Each row was made from one path, in order. Every step used is in the known rows, and no mark comes twice. Write each row's path.
Known rows
ratav-fitu-fovobe: [-32   7   3  28  -3  35  -3   5  55   7 -19  30  29  53 -38  20  10  11
 -23  10   9   4  31  29 -33 -21  -2  17 -47  17  29  16 -12  -7  16 -26
   9  -8 -14 -41  15 -20 -14 -12  46  -4  32  55   4  35]
luniv-fepaz-ratav-fitu-fovobe: [-11  31  24  50 -13  24 -22  27  60   8 -14   7  51  67 -40  31   2  19
 -26  29  29  23  18  18 -14 -14  42  12 -61  17  34 -10  -2   1  28 -18
   2  21 -18 -47  12 -12   2 -20  54  17  41  45  -4  54]
sozofus-fovobe-fitu-ratav-fepaz-luniv: [ 15  23  56   8  47  43 -13  -1  25   9  23  82  17  48   6  19 -14  10
 -34  13  -2   5  44 -18 -30 -23 -24   6 -30  42   6  48 -37   1  31   7
 -57 -18 -21 -22  21  -2  -7   6  44  -6  14  46  12  31]
luniv-gigat-mugi-fepaz: [-29  11  12  32  21   7  -6  17  44  -8  -5   8  12  56  17  11 -48 -15
  -9 -51   0 -13  25   1 -33   6 -25 -32 -30   4  41   6  13  -6   6   9
 -23 -14 -22  20 -17 -33 -27 -20  42 -47  36  41   4  41]
ratav-fepaz-luniv: [ 20  13  25   6  43  57  -1  19  24  26  13  24  33  46 -10  24  -9   9
 -14   6 -14  22  -1  -3 -26 -12 -12   8 -14  17  29  35 -24  12   6   3
 -21 -19  -1 -17   6 -37 -18  -4  46   0  25  56  32  25]
luniv-fepaz-ratav-fitu-fovobe-sozofus: [ -8  31  25  63 -13  27 -33   0  51   1 -17   3  55  82 -58  25 -10   0
 -13  38  45  27  46  26 -13  -6  24  -6 -81   5  23 -10   7   9  21 -16
  10  19 -27 -46  14 -17   4 -20  47  11  37  19  -1  52]
milu-fepaz: [ -6 -14  12  38  12  30 -21   4   0  24   3  11  18  52 -18  17   0 -19
  -6  -9  16   5   5   7 -46 -14  13  15  -3   0  29   7 -31  16   7  20
  -5 -10 -23 -23  -4 -20 -26   5  28  15  38  51  15  40]
sozofus-fovobe: [ -8  -1   5  33  21  11 -14  18  12  18   8  34  29  35   2  23  -9 -11
 -21  -1  19 -15  19  -4 -19 -25  -6  -5 -35  12  23  12 -19  -3  17  -6
 -36 -22 -13   0 -22 -10 -32   4  33 -10  38  38  21  38]
luniv-gigat: [-12  19  11  14  18  13 -23  19  34  -3 -10   8  22  52   4   9 -24  -5
  -4 -27   5   3   4   0  -7  -5 -14 -13 -26   6  22  13 -11  -6  11  19
 -29 -20 -35 -17  -4 -18 -19   6  28 -29  32  48  25  30]
mugi-gigat-luniv-fepaz-ratav: [ 12  16  42  33  20 -14 -24  26  40  -4 -11  19  73  48 -11  14 -33  -6
   4  12  39  26 -10  -4 -17  22  28 -33 -35  -5  32  -6   0   1  -7  -7
 -26  20 -27 -20 -20  -8 -28 -24  54  20  45  46  10  37]
fitu-fovobe-milu-fepaz: [-18 -29   9  49  33  42 -12  -4   1   5   0  19  -2  41 -37  28  -5   5
  -7  18  10  19  32  22 -51 -47   4  12 -13  -2  27  21 -55  -5  12  32
  21  -4 -16 -45  16 -30 -12  -3  47   2  33  61  -2  31]
fovobe-fitu: [  5  11   6  24  29  10 -11  -4  25   2  14  29  37  49 -32  36  -5 -18
 -22 -22  31  13  28  12 -27   1 -23  12 -21   1  28  24 -13   4  12   3
 -24 -10 -20  -7   0   7 -12  -7  19   2  36  35 -12  18]
sozofus-fovobe-milu: [ -2 -17  -7  29  43  23 -18  13   2   4  12  25  22  29  -9  26 -11   5
 -17   5  16  -4  25   3 -29 -33 -25 -15 -30   2  36  18 -45 -20  22   1
 -31 -22 -11  -7 -19  -8 -32   0  29 -23  42  46  22  24]
gigat-luniv-fepaz-ratav: [ -1  23  28  33  25   2 -30  21  47   7  -8   0  67  46 -23  36 -15 -22
   7  14  32  25 -13  -8 -21  12  21 -23 -44  15  19 -11  -8   6   2   9
 -20  10 -32 -25 -12 -25 -15 -22  37  20  39  57  20  34]
luniv-gigat-mugi: [-22  11  15  39  22  11 -18  25  43   7 -10  20   3  60   4  19 -31  -9
 -19 -43   4  -5   6  -6 -21  -2 -25 -28 -25   9  29   7   8 -10  -1  21
 -10 -10 -47  -4 -19 -11 -20   2  29 -42  31  43   9  47]
gigat-mugi-fepaz-ratav-fitu-fovobe: [-34   7   9  61  -9  20   3  16  71   0 -14  -1  28  59 -24  24 -13   0
 -45  -6  13  15  41  21 -54 -11  12  -3 -67  10  45  12  31  -5  13 -39
  -7  14   3   0   4 -36 -11 -48  61  -6  46  29 -11  62]
fovobe-milu-fepaz-mugi: [-12 -29  15  27  16  31 -24  -5 -21  30  13 -14   7  64 -22  44 -17   5
   1  24   8  30  13  18 -60 -26   1   8 -18  -7  29  -8 -59   7   2  34
  -7  -6 -16 -13   1 -21 -30   4  24   8  58  63   0  15]
fovobe-fitu-ratav-fepaz-luniv: [ 22  14  57  -4  37  50  -9  -6  40   9  22  59  21  58  -8  14  -9  15
 -25   6  -5  24  31  -9 -26  -4 -27   9 -20  45  11  49 -29   9  18  14
 -46  -8 -12 -28  32 -14  -1   0  38   0  18  53  -5  21]
fovobe-sozofus-tubari: [  4  -1  33  29   8  51 -26 -12   4   6  -4  10  44  64 -34  37 -12 -29
  -5 -17  55  -1  27  12 -24  -1 -47 -10 -42   2  23  14 -18  35   6  25
 -25 -13 -14 -18 -13  -6 -29   9   2   1  21  32  13  19]
ratav-fitu-fovobe-milu-fepaz-mugi: [-36 -15  16  34   8  51 -17 -14  -1  22  -8   6   1  66 -42  47   0  27
  -8  49   7  23  37  38 -62 -48  12  20 -41  -6  26  -2 -54   0   4   9
  17   1 -20 -40  29 -21 -18  -4  43   3  54  70 -12  24]
fitu-ratav-fepaz: [ -4  -8  48   4  24  42   2  -7  28  11  11  27  14  44   6  -4   7  14
 -35   0 -13  -2  -3   4 -41 -19 -25  10 -21  33  16  23 -24   6   6   5
 -24 -23  -6 -39  14 -28 -30   1  36 -20  33  48  23  29]
gigat-luniv-fepaz-mugi: [-18  35  33  16  21   1 -26  -5  28  37  -8   2  40  70 -22  40 -14  -6
  16  16  26   4   5   7 -31  10  -4 -15 -33  12  14 -22 -32   1 -10  28
 -12 -12 -28  -2  -9 -18 -28   1  24  16  56  74   4  30]
mugi-gigat-luniv: [-12  11  31  14  33  -4  -6   2  27  -4 -12  37  51  27  -7   6 -30 -14
  -3 -18  24   7   7   6 -31   2 -18 -27 -22 -16  23  18 -17  -3 -23  -4
 -27  -1 -21  -7 -15 -23 -45 -20  45  -8  40  54  20  21]
fitu-ratav-fepaz-luniv-gigat: [  6  24  56  -7  31  59 -24  14  47   1  -1  46   1  57  23  -4 -24  32
  -7  -6 -28   9   6 -16  -8  -7 -19  -6 -19  49   1  35 -25   2  19  20
 -44 -14 -31 -34  24 -35 -10  14  42 -37  18  66  32  27]
gigat-luniv-fepaz-ratav-fitu: [-11  33  26  31  11  14 -40  19  65  11 -22  -2  73  49 -34  51  -7   4
  -8  29  39  16  -4   3 -16  16  26 -12 -59  10  24 -21  -2   6   1 -19
 -14   6 -33 -39   0 -20 -23 -22  45  23  35  64  18  32]
mugi-gigat: [  5 -11  19  15  14   2   3  10  19  -1   4  22  39  44 -10  -3 -25   2
 -16 -23  16  14   4   7 -28  -4   1  -8 -18 -13  40  21  -6 -11   6 -15
 -26   8  -8  -4 -16  -2 -34 -11  41  -8  50  36  13  38]
milu-fovobe-sozofus: [-19  16   8  40  36   8  -3 -18  29   3  -4 -20  30  40 -26  23   4 -26
  -3  -4  31   5  23  17 -23  -4 -38 -13 -46  -9   8  17  -5  11  11  24
   2   5 -15  -6 -14 -25 -38  -6  25  -3  21  36   3  39]
fepaz-ratav-fitu: [ -3   3   6  20  -2  24 -24  16  55  12 -15 -11  66  50 -27  37  -2   5
 -29   8  17  35  -7   8 -31   0  17   8 -56  11  28   4  -6   6  11 -35
 -29   9 -18 -25  -4 -18 -15 -20  32   6  40  39  18  41]
fitu-ratav-fepaz-mugi-gigat-luniv: [-17   2  82 -16  27  20   2 -21  15  17  -4  45  22  36  15  -4 -21  22
 -18  20 -14   5   6   7 -59  -7 -24 -22 -34  16  12  14 -29  11 -33  -3
 -44  -3 -24 -20  11 -23 -54 -10  42 -11  54  56   9  19]
sozofus-fovobe-fitu: [ -2  13  15  35  31   5 -18   7  13   2  16  53  34  38 -11  35 -15 -22
 -30 -10  34  -1  36   2 -21 -14 -22  -4 -33   8  24  19 -23   0  23  -2
 -44 -19 -31   0 -10  18 -19  -6  28   1  31  33   4  30]
fitu-ratav: [-21 -13  27  12   8  23 -14 -14  33  13  -3  25  17  57  -1   5   1   5
 -22 -14  13   1  15  -5 -38  -7 -10  12 -24  38  22  19 -20  -4  12  15
 -30   0 -17 -23   2 -17 -28   2  10 -16  40  51   8  35]
milu-fepaz-mugi: [-21  -8  28  25  -6  18 -25  -3 -14  48   2  -5  18  69 -13  32  -7 -18
  -4  13   6  21  12   6 -59 -18  10  16 -14   0  21  -8 -38  23   1  29
 -15  -1 -20  -2  -4 -20 -36   2  25  19  56  56   4  32]
mugi-fepaz-ratav: [  3  -7   9  18   4   4   0  11  35  -5   5 -25  60  54  -8  15 -28 -20
 -16  -8  18  33  12   2 -44   2   2  -5 -38   9  31  17  13  12  17 -22
 -52  -2  16  18 -20 -35 -23 -40  37   1  54  29  11  38]
fepaz-luniv-gigat-mugi: [ -7  28  13  37  27  26 -22  36  48  16  -8  37  11  71  14  24 -30  -2
  -5 -35  -1  12  18 -13  -5  12  -4 -30 -20  14  20  18  -1  -8   8  29
 -17  -2 -36   5 -17 -20  -3  -4  38 -32  23  53  18  48]

Which path is each row?
[ -7 -23   0  36   8  42 -43   3  21   0  -3 -18  45  46 -40  51  -5  15
 -19  40  21  51  -1   8 -51 -24  24  10 -41  -6  38  -1 -37   8   6  -9
  -8  11 -21 -50   6 -27 -16 -21  41  13  34  59  19  22] -> fovobe-milu-fepaz-ratav-fitu
[ -1  24  29  29  39  48 -12  38  42  16   4  39   2  52  16  24 -30   6
 -23 -22 -28   7   2  -7 -17  -6 -23 -22 -18  19  24  28  -4   3  -1  28
 -11 -12 -29 -16  -5 -33 -10   0  50 -38  12  52  31  44] -> ratav-fepaz-luniv-gigat-mugi
[  0   7  56  18  35  34  -5  -2  19   6  23  76  10  38   4  13  -6   9
 -48   6   6 -16  37  -4 -38 -31 -38   0 -37  33  10  26 -33   2  21   4
 -53 -26 -23 -30  20   7 -25   3  35 -18  27  29   7  33] -> sozofus-fovobe-fitu-ratav-fepaz
[-16  13  30  31  30  38 -15 -13  18   0  -7 -10  29  48 -28  48   2 -31
  -4 -10  52 -17  28  19 -17  -4 -51 -12 -52  -4  12  14 -14  34   7  41
 -18   2  -6 -12 -16 -19 -47   6   6   4  12  37   3  25] -> milu-fovobe-sozofus-tubari
[-26  -7   1  44 -13  21  -6   6  69   5  -7 -21  53  61 -17  34 -30  -7
 -41 -13  15  20  21   7 -53   5   4  -8 -63  12  46  -1  22   3  11 -41
 -24  11  -1  11 -18 -36 -25 -43  40  -4  53  29   1  55] -> gigat-mugi-fepaz-ratav-fitu
[-10  -9  -5  36  23  42 -12   9  50 -11  -9   3  38  42 -51  29   1  34
 -31  35   8  40  24  25 -39 -29   9   8 -65   6  35  18 -15 -15  17 -29
  -2   6  -7 -49  18 -23  -1 -28  47  -5  40  49   1  30] -> fepaz-ratav-fitu-fovobe-milu
[-24  21  11  38  -6  16 -26  26  72  -7 -18 -14  42  62   9  34 -47   1
 -33 -22   6  11  22   4 -31  10  -2 -21 -66   3  40  -7  31  -5  14 -30
 -30   5 -25   2 -14 -27 -19 -33  45 -38  41  30   9  52] -> luniv-gigat-mugi-fepaz-ratav-fitu
[  0  25  32  18  23   3 -14  12  38   2 -15  38  56  38 -14   8 -23  -6
   9   1  36  -6   4   5 -19  17   8 -28 -15  -5  38   1 -13  -8 -10  -1
  -8   7 -31 -18 -10  -8 -43   0  52   6  45  53  12  31] -> mugi-gigat-luniv-fepaz
[ -1   5  61  -2  30  13   4  -2   9  23  -3  33  42  33  -4   8 -28   7
 -13  15 -14  10  -2  16 -51 -10 -23 -21 -36 -12  24   6 -19   7 -37  -9
 -26 -17 -14  -5   6 -19 -53 -11  55  -1  55  60  12  15] -> ratav-fepaz-mugi-gigat-luniv
[-22  -5   5  39   6  11  13   8  41   4   7  -2  24  53   4  18 -32 -25
 -22 -39  13 -11  31   0 -53   0 -19 -14 -29   4  47  16   6  -9   7  -2
 -15 -12   0  29 -22 -32 -39 -22  36 -16  40  38   0  47] -> gigat-mugi-fepaz
[-20   6  28  72 -10  39 -39  -2  23   6 -24   6  39  66 -53  32  -2 -23
 -26  33  28  47  49  19 -43 -28  24   3 -69  -7   9   8  -7  36  10  -9
   8  19 -33 -54  16 -34  -2 -29  45  22  23  24   2  49] -> milu-fepaz-ratav-fitu-fovobe-sozofus
[-15 -25  34  29  23  18  -4   0 -26   8   4  22   1  60 -27   6 -33  19
  -1  24   4  32  41  22 -57 -39  16  -2 -22 -25  37  16 -46  -7   4  18
   1  17 -16 -18  14 -15 -23  -4  57   6  74  55 -16  28] -> fitu-fovobe-milu-fepaz-mugi-gigat
[-23  38  29  39  10  21 -27  21  71  10 -32  17  59  49 -45  43   3   9
  -9  35  37  16  18  15 -25  -7  28  -8 -69  18  19 -12   1   1   6 -18
   6   9 -34 -51  12 -30  -7 -25  61  23  30  62   1  44] -> gigat-luniv-fepaz-ratav-fitu-fovobe
[-12  30  19  25  27  12 -17   6  41  16 -11  18  49  45 -24  32 -10 -19
  14   3  34  -8   8   7 -22  13  -1 -13 -25  12  26  -7 -19  -4   0  20
  -4 -12 -35 -23  -6 -20 -35  -3  32   8  34  68  19  24] -> gigat-luniv-fepaz
[  7  -4  53   0  15  19   6   5  -4  23  11   9  33  48  -2   5 -21  16
 -32   4 -16  26  -1  18 -48 -20 -12  -5 -28 -13  38   7 -10  11  -9 -14
 -32 -10   1  -5   1 -11 -43  -7  48  -7  64  33   5  22] -> ratav-fepaz-mugi-gigat
[-12  23   6  28  49   8  10  -8  33  -5   7   6  24  30 -21  39   6 -14
 -23 -21  34   5  24  23 -28  -3 -30  11 -31   1  15  22  -6  -1  13  20
 -18   1  -9  -1  -2  -2 -32 -13  26   9  21  52 -17  31] -> milu-fovobe-fitu
[  4   4  78 -12  23  10   1 -30   9   6  26  55  19  62   2   1 -25  26
 -36   0  -6  19  32  11 -49 -11 -27   4 -38   8  25  21 -26   9  -5   3
 -47   0 -16 -14  22   8 -34  -1  40  -8  55  35 -21  15] -> fovobe-fitu-ratav-fepaz-mugi-gigat
[-10   4  26  11  23  13 -10 -25  38  -3  14  49  23  59 -14  11  -8   3
 -28 -12  24  12  33  -3 -36  -2 -24   7 -25  31  15  28 -26  -4  17  11
 -41  -3 -28 -24  16   5  -9   1  15  -8  36  42 -13  23] -> fovobe-fitu-ratav
[ -9 -20  -3  32  42  32   6   5  24  -5   1  18  11  48 -35  14  -4  18
 -15   7  11  18  31  26 -36 -34 -16   3 -28   8  33  29 -37 -18  16   7
   3  -5  -2 -27  13 -25  -8  -4  38 -16  45  60   0  24] -> fitu-fovobe-milu
[ -9  20  57  18  29  54 -15  18  51  12  -3  52 -16  62  31  10 -27  26
 -32 -19 -31  -2  11 -19 -15  -4 -32 -26 -19  47  15  34  -7  -5   9  35
 -24  -3 -40 -24  13 -30  -9   7  42 -48  11  55  19  55] -> fitu-ratav-fepaz-luniv-gigat-mugi
[-13  10  17  40  13   0 -14  33  53  -6  -3  -6  29  61  21  14 -55 -17
 -24 -38   1  12  19  -7 -33  10  -9 -37 -45   4  29   6  32   4   8  -2
 -43   2 -11  23 -26 -33 -20 -29  41 -30  48  27   7  52] -> luniv-gigat-mugi-fepaz-ratav
[  6 -21  19  44   7  15 -25  23   2  23  -2 -10  43  46 -20  34  -8 -28
 -18  12  18  41  -7  -7 -45 -11  36   4 -24  -3  20   6 -14  27   7  14
 -28  11 -18 -23 -10 -21 -21 -19  32  23  41  41  12  40] -> milu-fepaz-ratav
[-15   9  17  46 -15  23 -15 -14  52 -12 -15  -9  61  67 -47  17 -23 -14
 -21  15  24  26  65  21 -39 -11   3 -12 -85   6  23  15  18  12  19 -43
 -22   9  -2  -7  13 -42  -9 -48  55   1  34  14  -4  38] -> mugi-fepaz-ratav-fitu-fovobe-sozofus
[-17   8  41   3  22 -15  -6  -6  15  19 -14  26  44  47  -5  18 -37  -3
   4   0  12  20  11   9 -44   4  -9 -26 -32  -9  22   5 -17   2 -25  -3
 -39  -1 -25  10 -12  -8 -49 -16  43  -7  63  59  -3  18] -> fepaz-mugi-gigat-luniv
[ -1 -27  27  23  16  13 -17 -10 -29  17   7   0  13  54 -19  17 -34  11
   1  15  10  33  16  20 -59 -24   8  -5 -15 -28  46   4 -51   9  -3  20
 -17  10 -10 -14  -4 -11 -39  -7  39   4  71  51  -3  17] -> fovobe-milu-fepaz-mugi-gigat
[ -7 -21  -4  51  16  41 -50  19   7  11  -2   5  47  29 -23  55 -10  14
 -27  49  22  22  17  -4 -41 -41  22  -3 -53   0  28  -5 -44   9  16 -12
 -24   3 -27 -46 -11 -16 -16 -18  40   6  34  50  23  39] -> sozofus-fovobe-milu-fepaz-ratav-fitu
[  0  28  10  13  31  26 -28  29  38   9  -6  24  29  64   6  18 -29   3
  11 -21  -4  24  13 -10   1   5   1 -15 -15  19  16  27 -12  -7  20  25
 -42  -8 -31  -3  -6 -25  -7   0  33 -21  25  65  25  29] -> fepaz-luniv-gigat
[-15   1   8  42   0  23 -12  15  56   7 -20  14  49  49 -38  27  12   9
 -38  20  16  35  20  20 -26 -25  25  10 -66  14  21  10   4   5  13 -37
  -9   5 -14 -37  10 -25  -4 -31  47  12  39  45   0  49] -> fepaz-ratav-fitu-fovobe
[-20  21  63  -7  44  28   8 -32  20  12  20  17   0  43   1  32   4  21
 -34  16  -6   1  25  21 -55 -12 -44  15 -47  26  -4  19 -28  12   8  32
 -31  -4  -9 -11  29  -1 -41  -3  33  -2  40  52 -23  30] -> milu-fovobe-fitu-ratav-fepaz-mugi
[-11  15  21  57   6  24 -25  -1  46  -9 -16   4  52  68 -49  22  -3  -9
 -30  26  27  44  45  17 -17 -18   8  -6 -83   5  16   8  10  12  14 -31
  -4  13 -22 -38  11 -24   1 -33  36   3  32  15   1  42] -> fepaz-ratav-fitu-fovobe-sozofus
[-27   8   9  27 -12  24   0   6  65 -11 -13  -9  56  54 -28  17 -19   6
 -32  12  10  24  39  23 -47 -17  18  14 -70  13  34  12  16  -2  22 -49
 -26   5  16 -14   9 -43 -12 -46  62   8  47  36  -5  44] -> mugi-fepaz-ratav-fitu-fovobe
[  4  -2  40   5  14  32   1   4   3  38  13  -8  27  55 -15  22  -9   4
 -25  13 -20  14   0  19 -47 -21 -23  16 -36   4  28   6 -17  18  -4   5
 -20 -31  -1  -8   3 -17 -26   6  32   1  54  51   7  21] -> ratav-fepaz-mugi
[-11  11  27  27  27   8 -17 -11  25  -1  13  69  15  45   3  19 -12  -2
 -34  -8  26  -8  46 -10 -26 -19 -21  -5 -40  34  10  27 -32  -8  33   8
 -58 -11 -35 -15   5  14 -21   6  22 -17  29  33  -6  34] -> sozofus-fovobe-fitu-ratav
[-15   3   2  32  12  28   9  11  44  14  12   4  23  67  -1  24 -40 -17
  -7 -32   1   7  35 -10 -40  11 -16 -14 -19  10  40  31   4  -6  15   1
 -23   0  12  40 -22 -41 -19 -30  46 -11  36  51   3  49] -> gigat-mugi-fepaz-luniv
[ -4 -31   3  34  33  40 -26  -5 -13   7   9   9  11  39 -25  34 -10  -2
  -5  15  25  23   7   7 -52 -25   2   4  -6 -11  33  11 -54   1   9  29
   2  -7 -18 -33   0 -24 -21   2  34  -3  37  61   9  22] -> fovobe-milu-fepaz
[ -1 -20  11  42  36  52 -15  13   3   8   7  34   2  51 -33  29 -12  13
   8  19   4  38  38  12 -34 -31  19  11  -6   7  24  37 -55  -6  19  36
   8   5 -11 -32  19 -46   1  -9  48   5  32  73   5  34] -> fitu-fovobe-milu-fepaz-luniv
[ 17  11  17  44   5  14 -21  27  35  11   7  -6  61  65 -23  27 -16  -6
 -12   8  36  30  -6  -5 -13   7  27   1 -34  11  36  -5   2   8  20   4
 -23   9 -10 -17 -23  -6 -14 -10  31  11  52  35  10  46] -> luniv-fepaz-ratav
[-11 -11  39  23  -6   2 -17  -4 -25  31  -6   9  23  64  -8  14 -27 -11
  -5   8  15  30  16   7 -60 -16  19  -3 -16 -24  38   3 -28  16  -6  13
 -19  13 -21  -4 -12  -6 -38  -2  43   9  71  44  -3  33] -> milu-fepaz-mugi-gigat
